In the rows, 128 means zero.
Known rows, with every step that occurs:
leni, viza: [119 119 191 147 173 152  89 148 141 135 109 111 147 121 116 121 106 116
 136  97 181 139 138 152 102 144 140 140 109 115 115 127 134 125 134 117]
lekize, bovelam, penimi, kegatu, gegokir: [114 165 143 143 112 101 147  74 137  99  75 137 102 147 134  97 176 127
 131 142 102 174 169 115 161 137 101 135 164 128 103 138 121 130 165 145]
rubodod, kegatu, lekize: [130 106 105  98 101 144 113 149 153 140 153 119 108 130  93 167 136 142
 120 142 128 138 119 126 126 110 172 126 126 102 121 136 146 128 122 125]
kegatu, kulu: [109 120 155 134 119 148 108 167 111 138 117 131 136 123 111 128 116 115
 130 145 165 155 109 119 117 133 180 147 143 138 134 135 144 124  88 135]
lekize, kegatu, rubodod, viza, vobo: [111 104 134 108 108  79 108  77  89 130 127 146 157 127 141  76 144 115
  73 140 101  96 129 143  93 120  91 106 110 115 158 143 107 104 122 100]
viza, penimi, bovelam, lekize, kegatu, kiveb: [120 143  85 157 188 100 137 104 140 113 147 107  98 180 130 121 158 135
 131 163  77  92 154 130 180 104  80 110 145 136 126 142 165 110 124 160]
penimi, bovelam: [153 145 132 132 181 110 156 157 154  93 118 151 131 139  97 154 115 130
 124 119 183 129 144 131 124 133 108 163 131 136 124 106 158 124 133 141]
kiveb, kegatu, penimi, bovelam, lekize: [153 138  49 137 157 168 124  83 161 115 162 115 137 116 141 160 121 115
 144 169  88 121  67 118 153 117 121 155 131 113 112 117 103 148 184 152]
bovelam, lekize, kegatu, rubodod: [ 87 140 136 143 128 131  59  72 170 145 134 145 119  93 156  64 149 123
 134 161  97 107 105 143 140 112 118 142 118 120 128  79 109 114 136 110]
tiduf, kegatu, rubodod, viza, vobo: [105  93 181 103 100  87  92  98  81 140 139 160 181 125 156  88 122 110
 105 110 145 123 105 140 118 138 146  98 113 123 165 140  99 125 125  73]
viza, rubodod: [136 140 147 140 134 136 141 174 115 155 114 138 131 142 116 129 129 109
 112 101 166 103 145 133 102 152 115 152  92 147 138 123 136 110  94 140]
kiveb, kegatu: [150 134 112 118 112 154 126 177 125 117 100 116 122 117 121 137 100 146
 138 132 135 115 107 111 112 146 117 127 124 102 125  95 145 142 145 110]
bovelam, penimi, kegatu, vobo: [117 117 182 156 119 133 152  94 105 127 110 117  73 164 127 153 152  99
 142 123 147 151 135 103 132 134 165 107 183 166 133 152 104 130 126 155]
lekize, bovelam: [115 165 172 124 125 116 124 128 161 111  92 143 132 105 132 111 141 134
 110 149 150 132 138 132 112 151  98 137 106 108 120 109 154 120 129 137]
viza, penimi, bovelam, lekize, kegatu: [152 157  62 157 199  79 148 104 135 133 128 112 119 175 102 132 134 155
 112 148 107  98 164 130 149 133  93 128 121 154 124 118 147 117 134 156]
leni, viza, vobo, kegatu, kulu: [109  93 138 110 121 166 102 176  89 169 160  65 212 145 110 146  86 109
 143 117 165 158 116 122 103 138 145 129 157 198 155 166 105 148 113 113]
vobo, kegatu, topeb: [134 123  93  95 119 152 114 169 150  96 139 128 123  96 136 132 112 101
 144 100  98 115  92 120 136 113 132 106 151 115 114  82 142 159 131 104]
leni, viza, vobo: [133 105 182 134 179 138 113 154 107 145 123  85 185 147 109 154  90 117
 115 116 174 122 145 139  96 137 119 123 114 159 138 154 116 119 116 121]
rubodod, viza: [145 124 158 110 130 106 133 126 104 114 111 148 120 115 118 101 145  95
 109  96 146 118 128 134  92 147 150 133 119 100 140 126 139 129 133 119]
viza, rubodod, kegatu: [140 141 125 127  99 140 147 197 111 188 133 120 122 151  92 145 132 122
  94 106 159 121 132 110 114 159 110 154 104 151 154 131 133  97 109 139]
vobo, viza, penimi: [175 131 105 149 138 104 186 141  71 121 114 127 138 141 131 146  62 181
 130 118 111 122 180 154  85 131 150 120 131 142 122 163 133 106 104 125]
kiveb, kegatu, gegokir: [141 141  90 113 131 157 146 172 126  68  96 121 132 124 132 106 110 127
 153 144  99 145 103 115 148 136 116 116 134  99 100 108 156 155 164 109]
kegatu, rubodod: [114 115 176 139 121 145 103 133 160 120 124 156 138  93 147  98 111 129
 127 123 143 142 110 145 113 117 146 148 112 116 139 108 111 112 116 106]
vobo, kegatu: [142 131 116  97 120 145 139 195 132 126 125 120 142 100 114 125 128 127
 158  95 145 125 142 127 116 140 126 140 150 152 138  89 124 148 144 106]
gegokir, kegatu: [149 154 157 130 141 130 150 185 120 142 104 122 117 100 120 127 113 165
 153 115 181 123 139 109 144 130 133 135  88 154 133  98 118 138 107 127]
penimi, kegatu, kiveb: [113 112 195 136 119 136 136 169 119 121 115 132  83 132 137 132 144 138
 153 119 112 121 158 113 172 109  97 112 181 124 111 126 166 115 126 130]
penimi, kegatu, topeb: [137 113 144 139 131 120 121 140 130 111 111 148  81 128 131 153 107 135
 121 110  93 122 120 107 161 110 114  99 162  97  80  92 168 134 122 117]
vobo, viza: [149 142 133 127 124 122 156 135 103 104 115 148 129 109 134 133  83 155
 152 123 130 115 155 154  84 122 134 147 145 130 111 122 142 119 129 114]
viza, vobo, kegatu, lekize, bovelam, penimi: [125 127  68  77  79 126 109  77 154 131 151  89 171 144 126 160 162 118
 131 157 108 122 147 130  98 115 135 114 145 168 158 163  69 157 128 139]
tiduf, kegatu, penimi, bovelam: [105 120 124 144 175 117 119 120 130 118 126 169 156 121 130 147 142 129
 139 123 169 141 130 154 168 133 138 129 130  99  97 140 124 132 148 115]
bovelam, penimi, kegatu: [149 125 152 151 115 117 133 121 109 157  90 123  88 143 104 145 144 134
 134 100 144 134 175 112 125 133 144 143 174 148 130 120  93 118 140 132]
leni, viza, rubodod, kegatu: [120 128 157 147 121 157 112 177 124 201 140  95 143 155  94 139 117 110
 100  82 177 141 134 131 103 165 109 157  89 137 146 155 125 100 125 135]
viza, vobo, kegatu, lekize: [143  91  75  67 119 140 130 159 126 122 169  97 179 135 112 179 117 132
 149 129 114 108 143 132 111 102 138 104 144 173 136 135 118 160 117 112]
vobo, kegatu, rubodod, viza: [124 107 133  90  71 132 114 115 131 123 152 153 152  80 152  67 136  98
 132  78 108 143 103 145  99 132 140 148 133 113 170 108  95 142 159  88]
kegatu, penimi, bovelam, lekize: [142 139  93 147 199 143 126  74 169 120 166 136 140 112 133 151 146  99
 136 155 113 128  99 137 153 108 144 166 131 136 114 127 102 133 152 165]
viza, rubodod, kegatu, penimi, bovelam, lekize: [146 147  64 145 145 150 146  99 149 187 196 121 133 148 113 170 154  94
 101 141 112 126  90 116 158 130 113 185 110 157 146 153  91 109 146 185]
kiveb, kegatu, kulu: [123 120 106 126  81 171 112 173 103 134 117 110 136 128 118 137  97 132
 139 157 133 151  76  97 118 144 157 131 140 113 133 130 147 142 119 122]
lekize, kegatu: [109 144 128 133 147 110 112 151 121 128  82 138 114 116 109 100 150 143
 116 135 148  96 163 139 119 137  95 119 121 106 106  98 154 112 123 116]
penimi, kegatu, kulu: [121 109 163 146  97 129 125 164  89 158 114 133 113 140 108 140 115 146
 134 130 147 164 142 100 143 133 147 138 174 149 112 131 157 123 108 133]
lekize, bovelam, penimi, kegatu, vobo: [ 97 149 195 154  94 118 149  53 134 120  98 123  79 158 148 138 176 107
 123 154 138 162 135 104 132 149 123 107 160 148 129 158 118 126 134 169]
gegokir, kegatu, topeb: [141 146 137 128 140 133 129 161 137 112 120 132  97  96 145 137  98 143
 141 124 137 115  88 101 162 104 139 102  90 115 110  87 132 152  90 124]
penimi, bovelam, lekize: [154 159 121 130 192 121 127 112 174 115 150 135 124 137 108 149 123 111
 146 139 152 114 116 122 143 126 121 177 136 161 131  84 144 142 152 155]
tiduf, kegatu: [103 129 173 127 138 114  97 172 115 135  95 152 137 117 123 118 132 139
 151 106 190 123 141 139 143 153 153 112 128 115 112  97 147 135 128  88]

Rows:
[ 99 136  92 147 163 145  86  68 134 149 130 125 120  89 147 102 179 111
 128 172  79  98 115 144 147 110 134 121 125 101  98 119  99 119 142 139] | bovelam, lekize, kegatu, penimi
[190 141  77 153 166  80 214 127  95  93 130 138 142 171 113 171  56 186
 128 119 128 126 187 150  98 124 116 148 135 154 124 164 147 111 123 145] | vobo, viza, penimi, bovelam
[151  97 149 140 114 100 136  94  98 130 129 141 141 130 148  81 114 122
  83  98 100 143 121 149  91 138 171 123  98 101 167 165 101 102 109 112] | kegatu, rubodod, viza, penimi
[109 129 150 126  87 162 143 196 120 169 151 118 102 151 118 135 161  98
 114 126 128 111 122 109 146 131  96 136 125 134 156 157 147  94 100 148] | viza, rubodod, kegatu, kiveb
[158  85 105 146 130 105 150 131 105 143 126 116 107 179 111 180 112 189
 123 113  92 138 188 133 140 114 155  84 136 126  91 160 150 124 103 130] | viza, penimi, kegatu, lekize
[130 111  92 114 124 168 134 155 127 130 140 122 157  74 137 128 145 116
 148 111 107 139 118 143 129 124 148 131 144 124 121 133  84 138 146 119] | vobo, kegatu, penimi
[ 99 135 139 107 116 125  99  88 188  97 122 144 132 120 136 134 150 139
 124 166 125 133 130 152 112 121 131 115  98  83 100 132 159 141 116 141] | kegatu, lekize, bovelam
[103 140 117  94  77 127 104 106 185 134 143 126 121 124 113 151 158 151
 100 174 119 146 121 127 126 127 128 126 107  85 115 140 154 128 133 138] | rubodod, kegatu, lekize, bovelam
[122 119 103 145 121  86  97  34 111 156 144 130 123 130 159  50 150 124
  91 131  51 110 117 146 116 129 141 112 102 104 154 134 100 105 134 119] | bovelam, lekize, kegatu, rubodod, viza, penimi
[172 112 142 163 140  97 174 171  78 155  97 114 112 166 107 157 102 186
 113  99 116 133 194 113 138 145 122 106 140 148 115 136 147 106 116 129] | viza, penimi, kegatu
[125 168  85 135 189  98 116  97 164 120 128 138 109 140 105 124 153 125
 131 150 131  93 141 130 150 124  79 153 135 140 113  81 157 130 156 145] | penimi, bovelam, lekize, kegatu
[ 77 144 140 130 149 142  82 111 150 126 134 120  88 118 152  89 185 103
 158 171  85  77 123 130 168 104 100 114 153 111 118 104 155 120 132 133] | bovelam, lekize, kegatu, kiveb
[ 95 159 117 138 196 114 139  67 161  89 151 130  95 158 129 133 159  92
 139 175 135 109 102 120 153 126  98 117 140 155 118 114 169 143 141 167] | penimi, bovelam, lekize, kegatu, vobo
[ 81 130 121 140 115 122  99 149  99 144  98 133 121 128 110 101 144 131
 119 162 148 130 132 124 120 133 134 122 138 117 113 129 161 114  94 126] | lekize, kegatu, kulu
[118 140  70 111  61 151  82  53 178 110 113 108 115 134 138 146 152 135
 133 175  99 130 108 128 100 129 148 119 117  73 126 142 104 155 147 137] | kiveb, kegatu, lekize, bovelam, penimi
[188 140  89 133 186  77 166  76 115 124 159 122 132 176 110 131 125 110
 103 107 107 123 130 123 124 143 145 147 115 146 158 141 133 130 145 159] | rubodod, viza, penimi, bovelam, lekize
[169 107  80 115 116  92 172 106 122 115 168 140 164 140 129 100 107 130
 108  70  99 155 132 143 113 132 122 144 125 141 179 151 105 131 154 111] | vobo, kegatu, rubodod, viza, penimi, bovelam
[122 108 178 118 103 120 104  90 131 116 131 170 134  96 152  68 136  97
 105 105 123 138 100 148  94 127 156 146 107  90 154 126 111 116 131 105] | kegatu, rubodod, viza
[119 146 187 133 149 148 175 158 114 113 124 117 101 119 146 141 119 126
 158 137 189 140 100 100 146 131 153 100  93 168 135 130 128 151  89 146] | gegokir, kegatu, vobo
[132 126 121 115 130 140 125 146 142 127 136 121 112 110 125 149 119 170
 165 130 160 126 136 126 141 101 168 117  78 131 109 121 124 158  92 126] | gegokir, kegatu, lekize
[107 110 131 162 128 180 108 136 115 208 155  97 158 134 120 141 137  96
  89  98 141 149 115 146 114 149 129 147  86 112 127 193  84  92 129 148] | leni, viza, rubodod, kegatu, penimi
[113 141 180 127 132 152 146 187 125 118 123 118  97 101 148 120 135 146
 172 133 156 115 131 108 174 105 121 117 108 139 136 122 132 132  93 133] | gegokir, kegatu, kiveb
[119 118 134 108  89 160 110 157 160 127 143 139 156  79 148  91 116 128
 154 101 126 145 115 142 121 123 134 153 137 140 152  91  99 136 144  89] | vobo, kegatu, rubodod
[137 131 146 135 152 117 164 159 111  94  93 146 111 140 122 113 128 140
 147 118 110 158 164 118 174 124 104 121 166 133  80 109 166 134 152 121] | penimi, kegatu, gegokir
[139 113  88 135 116 180 126 140 119 123 116 118 137  90 145 143 123 132
 128 149  94 127  91 127 122 130 140 117 117  78 106 137 101 128 150 122] | kiveb, kegatu, penimi
[129 119 129 127  84 165 101 144 151 117 121 135 138  93 154 105  91 145
 134 136 112 135  79 126 116 126 125 137 112  94 139 100 112 128 144  91] | kiveb, kegatu, rubodod
[144 141  77 127  72 130 154 134 108 141 160 141 107 141 137 160  82 124
 105 117  84 104  99 125 106 115 111 131 126 115 118 141 144 109 105 131] | vobo, viza, rubodod, kegatu, topeb
[142 107 162 172 184 133 126 156 108 152 108  86 155 159 111 134  86 145
 114  90 159 148 163 153 104 153 153 116 101 128 125 167 126 110 109 125] | leni, viza, penimi
[151 110  93  83 129 138 131 175 121 106 153 104 162 122 130 164  94 104
 124 120  95  97  98 107 129 105 114  88 156 158 139 107 126 154 114 109] | viza, vobo, kegatu, topeb
[ 93 116 142 126 103  94  89  72 119 125 110 171 122 100 148  41 164 113
  92 122 107 117 123 157 102 126 112 122 104  70 134 121 125 107 138  95] | lekize, kegatu, rubodod, viza
[117 113 201 144 136 132 168 142 107 110 116 131  89 151 133 157 131 122
 139 123 145 147 131 106 144 136 129  96 163 152 106 133 166 132 121 144] | penimi, kegatu, vobo
[104 137  93  79  84 139 106 114 191 110 143 130 148 106 134 131 153 142
 150 139 111 137 131 147 117 125 115 119 120 109 109 116 147 165 143 123] | vobo, kegatu, lekize, bovelam
[128 152 164 133 125 136 199 124  86  95 132 127 104 112 164 146  81 159
 183 140 159 136 118 124 120 114 149 109 109 173 124 148 126 149  99 140] | gegokir, kegatu, vobo, viza
[174 131 118 147 136  74 184 103 107 126 149 141 140 143 136 104  94 168
 101  93 139 154 131 123 137 123 128 142  62 141 171 156  93 121 116 135] | gegokir, kegatu, rubodod, viza, penimi, bovelam
[109 133 179 141  43  85 102   4 138 145 108 162 104 120 163  72 177 115
  92 116  94 161 135 132 110 140 117 150 136  98 157 146  75 111 164 128] | lekize, bovelam, penimi, kegatu, rubodod, viza
[164 113  60 103 168 133 180 149 116 117 168 112 199 128 114 183 120 118
 121 131 123 123 135 129 137 112  94 139 150 182 142 156  85 138 147 142] | viza, vobo, kegatu, penimi, bovelam
[ 70 117 197 125 127 137  90 170 122 115 113 150 117 120 152 105 156 117
 171 126 159 115 132 138 174 125 137  93 153 101 117 122 163 131 118  94] | tiduf, kegatu, kiveb
[122 122  86  63  93 125 129 118 157 114 155 101 183 133 130 165 136 143
 131 158 105 117 141 132 108 119  98 103 125 155 132 144 127 160 128 129] | viza, vobo, kegatu, lekize, bovelam
[119 112 148 158  83 130 112 118  86 175 106 120  99 154 102 141 142 121
 138 130 150 168 139  96 132 131 184 152 191 163 138 148  96 119 110 146] | bovelam, penimi, kegatu, kulu
[115 160  65 134 190 102  91  71 187  92 144 147  92 135 129 130 138 100
 121 162  89  84  94 123 168  96  86 121 139 100  88  71 172 146 143 140] | penimi, bovelam, lekize, kegatu, topeb
